Each row was made from one small tree. The marks that hang from a mark follow it in brackets, in alphabetical order. Every link used is in the known rows. Write each row's tree.
Known rows:
vovir[guge[vimigi] sanem[gidipu mevu]]: [ 20  18  33  50   2  11  59  44 -28 -34  -5 -21 -15 -57 -15  37 -20   3
 -49 -13]
sanem[gidipu mevu]: [ 27   1  27  50  14  33  26  33 -28 -13  13 -30   2 -44 -41   8  -5   4
 -19 -10]
guge[vovir]: [ -2  -7  26  36  -3  -1  22 -13 -28   1  -5  -9 -16 -44 -17   4 -31   4
 -34  -6]
gidipu[guge[vovir] sanem]: [ 29  22   4  58  -1  32  20 -11 -29  -2 -11 -45 -28 -35  -4  12 -37 -11
 -49   2]
vimigi[guge[gidipu mevu vovir]]: [  4   6  15  62  11  -1  22  -8 -11 -13 -13 -29  -4 -51 -19  23 -66   7
 -52  -9]
tata[sanem]: [ 16  -6  16  32  -4  34  22 -36 -11   8  -5 -20  -7 -40  -2  -7  -5   5
 -28  12]
guge[gidipu vovir]: [ -5  -9  29  47  -2  -7   8 -15 -29 -19 -10  -7 -21 -55 -24  18 -54  -1
 -46 -14]
sanem[gidipu[guge[vimigi vovir]] mevu]: [ 48   6  23  73  12  24  32  35 -37 -26  11 -40 -17 -48 -38  13 -38  -8
 -33 -14]
tata[guge[gidipu] sanem[mevu]]: [ 30 -12  17  54  19  43  16 -16 -19   6 -13 -11  -9 -40 -27  23 -38  -6
 -49  10]
vovir[sanem[mevu]]: [ 12  11  28  35  -5  21  35  17 -22  -6  -8 -24  -5 -48  -4  23  -1  -2
 -35  -6]
vimigi[guge[gidipu vovir]]: [-10   2  15  50   3   3  26  -8 -18 -11 -20 -42  -8 -38 -20  19 -48  12
 -45 -10]
tata[guge[mevu] sanem]: [ 32  -5  12  49  17  37  23 -33 -11  16  -9   2 -10 -42 -11  18 -40  -6
 -46  23]
gidipu[guge[mevu vimigi vovir] sanem]: [ 55  21  14  83   7  16  22  -7 -22 -19   2 -33 -35 -54   2  20 -66 -19
 -59  -4]
gidipu[guge sanem[mevu]]: [ 43  20   5  59   6  52  18   9 -20  -1  -2 -53 -12 -32 -13   8 -21  -7
 -41   2]
vovir[guge[vimigi] sanem]: [  0  12  30  34 -12   1  56  14 -17 -25 -15 -11 -19 -51   2  30 -20   9
 -49  -5]
tata[guge[gidipu]]: [ -1 -11  20  40   9  20  16  -9 -21  -5 -16  -3 -14 -32 -31  29 -36   1
 -36   5]
vovir[guge[gidipu[sanem] mevu vimigi]]: [ 18   3  29  59   8   3  25   4  -5 -32   1   1 -13 -64 -18  23 -57   8
 -56  -7]
tata[guge]: [  1 -10  18  33   8  25  26  -9 -21   9 -12  -5 -11 -25 -26  20 -20   5
 -29  11]

Write each row's tree:
[  3  16  16  61   7  -3  29  -3 -15 -16 -19 -32  -9 -55  -8  36 -64   0
 -59 -10] | vimigi[guge[gidipu mevu vovir[sanem]]]
[  4  10  15  60  12  12  24   0 -19  -8 -17 -50 -10 -41 -19  24 -46   7
 -53 -13] | vimigi[guge[gidipu[sanem[mevu]] vovir]]
[ 28   0  17  60  -9   5  30  -7 -26 -20  -4 -31 -30 -40 -11   7 -52  -5
 -39  -5] | gidipu[guge[vimigi vovir]]
[ 36   9   9  55   3  36  26 -23 -24  -6  -3 -27 -15 -48  -9   4 -32  -8
 -38  10] | tata[sanem[gidipu[guge[mevu vovir]]]]
[ 11  -7  34  61   7  -7  31  -3 -35 -22 -18  -2 -37 -49 -16  49 -62 -11
 -57  -9] | tata[guge[gidipu vimigi vovir[sanem]]]
[ 56  21  12  76   6  30  21  -6 -12 -20   5 -37 -26 -48   3  16 -48 -13
 -48   2] | gidipu[guge[mevu vimigi] sanem]
[ 25   8  24  62  13  16  -1 -12  -7 -22   3  -6  -8 -66 -13  24 -51  -7
 -49  -5] | guge[gidipu[sanem] mevu]
[ 10  15  14  67  16   6  20  -8 -12 -11 -13 -36  -9 -52 -13  28 -65   2
 -59  -9] | vimigi[guge[gidipu[sanem] mevu vovir]]
[ 43   7  13  61   3  29  29 -22 -24 -13   1 -27 -21 -51  -7   6 -37 -10
 -40   7] | tata[sanem[gidipu[guge[mevu vimigi vovir]]]]
[ 56  15  15  74   7  40  24  12 -19 -16   4 -53 -23 -39  -8  12 -31  -9
 -44  -5] | gidipu[guge[vimigi] sanem[mevu]]
[ 14 -16  43  67  -1 -25  17 -10 -29 -40  -1  -6 -36 -64 -17  23 -67  -4
 -50 -24] | guge[gidipu vimigi vovir]
[ 13  -4  28  46   3   0  37   5  -3 -19   4   7  -6 -55 -19   9 -43  16
 -43  -1] | vovir[guge[mevu vimigi]]
[  2  16  15  50   6  11  45  12 -26  -4 -18 -50  -8 -38 -13  25 -30   7
 -45 -10] | vimigi[guge[vovir[sanem[gidipu mevu]]]]
[ 38   9  16  64  12  32  28  33 -37 -16   6 -40  -9 -44 -41  11 -31  -7
 -31  -9] | sanem[gidipu[guge[vovir]] mevu]
[ 36  -9  40  72   8 -24  24  -8 -18 -22  14   9 -27 -72  -7  14 -70  -6
 -49 -14] | guge[mevu vimigi vovir]
[ -2   4  20  39   4  22  23   9 -12 -14  -9 -13  -3 -46 -29  16 -30  14
 -48  -4] | vovir[guge[gidipu[sanem[mevu]]]]
[  6  29  21  39   0  13  50  24 -21 -23 -11  -5  -7 -60 -10  38 -28   0
 -51   0] | vovir[guge[mevu] sanem[gidipu]]
[  9  21  13  57   9   3  41   4 -19  -7 -14 -36  -7 -49  -7  29 -48   2
 -50  -6] | vimigi[guge[mevu vovir[sanem[gidipu]]]]
[ 11  -5  30  54   4  -4  28   4  -3 -33   0   8  -9 -63 -23  19 -59  12
 -50  -7] | vovir[guge[gidipu mevu vimigi]]
[ 18  19  28  43   1  25  39  29 -31 -17  -4 -31  -8 -51 -12  30   0  -7
 -33  -9] | vovir[sanem[gidipu mevu]]
[ 41   3  17  72  -2   2  26  -6 -20 -22   2 -18 -26 -52 -10  11 -71 -10
 -46  -3] | gidipu[guge[mevu vimigi vovir]]
